Known rows, with every step that occurs
kesif-zita-lomup-fekagus: -.16 .28 .36 -.28 -.05 .08 -.08 .06 -.13 .27 .03 -.05 .14 -.04 -.43 .09
 .39 -.06 .64 -.10 -.65
repal-lomup-fekagus-sumor-kesif-zita-sisaf: -.18 .21 -.06 .07 -.01 -.15 -.33 -.49 -.21 .14 .41 -.03 -.05 -.01 .71
 -.14 -.36 .27 .38 -.12 .14
repal-lomup-fekagus: -.11 .05 .30 .78 -.11 .24 .39 .07 -.08 .24 .21 -.16 .11 .15 .39 -.02
 -.40 .19 .21 .64 -.04
kesif-sumor-fekagus: .48 -.02 .46 -.35 .09 -.25 -.14 -.16 -.43 .01 -.16 -.19 .07 -.31 -.08
 -.29 .27 -.59 -.46 .05 -.29
lomup-fekagus-sumor-kesif-zita: .11 -.07 .22 -.22 -.13 -.22 .02 -.55 -.59 .06 .57 .08 .16 -.33 .20 -.27
 .04 .12 .12 -.12 -.37
sumor-kesif-fekagus: .78 -.01 -.11 -.14 -.08 -.12 .20 -.39 -.30 .06 .09 -.14 .18 -.18 -.09
 -.03 .24 -.21 -.38 .18 .08
kesif-zita-sisaf: .11 .21 -.21 -.46 .11 .02 -.30 .03 .08 .07 -.16 -.05 .06 -.28 -.25 .04
 .29 -.10 .26 -.16 -.06
fekagus-sumor-kesif-zita-sisaf-repal-lomup: -.13 .08 -.65 -.38 .16 -.23 -.38 -.56 .22 -.18 .08 .11 -.32 -.03 .42
 -.06 -.15 .02 .13 -.41 .21
sumor-kesif: .61 -.28 -.27 -.24 .01 .10 .34 -.30 -.09 .06 -.03 -.07 .40 -.28 .16 -.04
 .19 .07 .02 .10 .17
repal-zita: -.08 -.15 -.01 -.19 -.01 .30 -.03 .20 .24 .14 -.31 -.09 .14 .04 -.05
 -.05 -.11 -.40 -.22 .45 .26
zita-lomup: -.04 -.01 .17 -.09 .07 .12 .02 .16 .21 .10 -.43 -.06 .16 -.04 -.41 .20
 .48 -.08 .30 .02 -.17
kesif-zita: .08 .04 -.02 -.46 .01 .03 -.05 -.14 -.01 .13 .03 -.04 .19 -.35 -.21 -.04
 .34 -.28 .29 .28 -.50
sumor-fekagus: .49 -.26 .17 -.03 .21 -.04 .11 -.04 -.26 .06 -.02 .00 .29 -.54 .20 -.33
 .05 -.47 -.07 .14 -.23
lomup-fekagus-sumor-kesif-zita-sisaf-repal: .11 .12 -.17 -.10 .00 -.12 .11 -.19 -.29 -.19 .36 .16 -.22 -.04 -.05
 -.17 -.13 .30 -.07 -.67 .03
repal-lomup-fekagus-sumor-kesif-zita: -.20 .05 .09 .07 -.09 -.17 -.16 -.65 -.28 .19 .54 -.01 .06 -.06 .73 -.19
 -.31 .10 .42 .24 -.24
kesif-zita-lomup-fekagus-sumor: -.38 .20 .46 -.32 -.04 -.17 -.35 -.19 -.24 .15 .15 .07 .00 -.15 -.32
 -.04 .41 -.13 .52 -.21 -.74
lomup-fekagus: .21 -.04 .45 .50 -.14 .22 .61 .27 -.36 .12 .21 -.07 .21 -.12 -.18 -.10
 -.05 .20 -.03 .31 -.17
repal-sisaf: -.10 -.19 -.04 .41 -.01 .09 .16 .56 .22 -.09 -.24 -.12 .05 -.04 .22 .17
 .10 .06 -.05 .54 .24
repal-sisaf-zita: .18 -.21 -.11 .62 -.09 .08 .12 .78 .38 -.19 -.24 -.06 .21 .20 -.05 .43
 -.14 .27 -.48 .62 .34

Rows
.24 -.33 -.10 -.28 .01 -.25 -.04 -.62 -.24 -.12 .14 .09 .16 -.44 .27
 -.21 .20 -.04 -.14 -.01 .07 => fekagus-sumor-kesif
-.28 -.04 .32 .73 -.14 -.15 -.18 .73 .17 -.19 -.11 .05 .00 .36 -.13 .42
 -.06 .42 -.30 .15 .15 => repal-sisaf-zita-lomup-fekagus-sumor
-.08 .26 -.26 .80 .09 .34 .45 .55 .33 -.08 -.12 -.03 -.35 .46 .00 .12
 -.53 .42 -.12 -.14 .47 => zita-sisaf-repal-lomup-fekagus
-.27 -.04 .18 -.32 -.04 .05 -.29 -.10 -.04 .17 -.12 -.02 .07 .23 .10
 -.04 -.06 -.10 .10 -.25 .24 => repal-zita-lomup-fekagus-sumor-kesif
-.41 .37 -.18 .16 .08 -.05 -.19 .03 .14 -.10 .19 .08 -.49 .18 .07 -.04
 -.32 .13 .16 -.29 -.10 => kesif-zita-sisaf-repal-lomup-fekagus-sumor
.16 .05 .39 .15 -.09 -.43 -.18 -.37 -.36 -.11 .15 .01 -.24 -.27 -.32
 -.13 .25 -.47 -.64 .32 -.30 => kesif-fekagus-sumor
.14 .09 .05 -.22 -.05 -.23 -.17 -.40 -.51 .00 .44 .07 .09 -.29 .17 -.23
 .01 .25 .12 -.47 .03 => lomup-fekagus-sumor-kesif-zita-sisaf
-.04 -.07 -.11 -.85 .07 -.36 -.56 -.74 -.11 .02 .06 .11 .10 -.36 .06
 -.07 .52 -.20 .42 -.36 -.35 => fekagus-sumor-kesif-zita-lomup
.22 -.21 .28 .20 -.13 -.14 .29 -.39 -.58 -.01 .46 .07 .17 -.26 .22 -.28
 -.05 .27 -.12 -.04 -.03 => lomup-fekagus-sumor-kesif
-.02 -.13 .06 .47 -.13 -.17 -.17 .45 .12 -.17 -.03 .05 .14 .33 .12 .42
 -.09 .55 -.22 -.05 .37 => repal-sisaf-zita-lomup-fekagus-sumor-kesif
.22 .11 -.01 -.56 -.03 .05 -.01 -.31 -.19 .27 .12 -.06 .35 -.09 -.05 .06
 .35 .08 .63 -.32 -.31 => sumor-kesif-zita-lomup-fekagus
-.31 .20 -.14 .76 .08 .07 .18 .30 .22 -.21 .01 .08 -.51 .32 .10 .00 -.51
 .36 -.19 -.25 .41 => zita-sisaf-repal-lomup-fekagus-sumor
.12 -.18 -.17 -.71 .02 -.34 -.31 -.80 -.26 -.04 .27 .10 .14 -.52 .23
 -.24 .31 -.19 .15 -.09 -.31 => fekagus-sumor-kesif-zita
-.28 -.02 -.18 -.16 .04 .17 .10 .15 .27 -.10 -.18 .12 -.31 .50 -.17 .02
 -.22 -.04 -.20 -.49 .23 => sisaf-repal-zita-lomup-fekagus-sumor-kesif
-.04 .04 -.21 -.21 .11 .28 -.25 .40 .34 .07 -.50 -.11 .02 .12 -.10 .05
 -.16 -.20 -.21 .01 .69 => repal-zita-sisaf
-.14 -.02 -.34 .52 .08 .29 .54 .24 .54 -.08 -.17 -.02 -.29 .32 .07 .10
 -.34 -.03 -.07 .41 .06 => sisaf-repal-lomup
-.10 -.10 -.36 .01 .08 .41 .42 .51 .54 -.12 -.38 .02 -.25 .36 -.34 .02
 -.27 -.31 -.44 .17 .24 => sisaf-repal-zita
-.30 .03 -.29 -.17 .14 .39 .15 .56 .71 -.05 -.62 .03 -.28 .51 -.52 .20
 -.03 -.30 -.16 -.12 .17 => sisaf-repal-zita-lomup
-.54 .05 .08 .11 .03 .19 .09 .43 .33 -.11 -.25 .13 -.45 .52 -.43 .03
 -.21 -.15 -.24 -.29 .05 => sisaf-repal-zita-lomup-fekagus-sumor
-.03 -.07 -.05 .46 -.04 .06 -.13 .87 .56 -.12 -.48 -.06 .15 .36 -.23 .63
 .09 .27 -.18 .31 .29 => repal-sisaf-zita-lomup
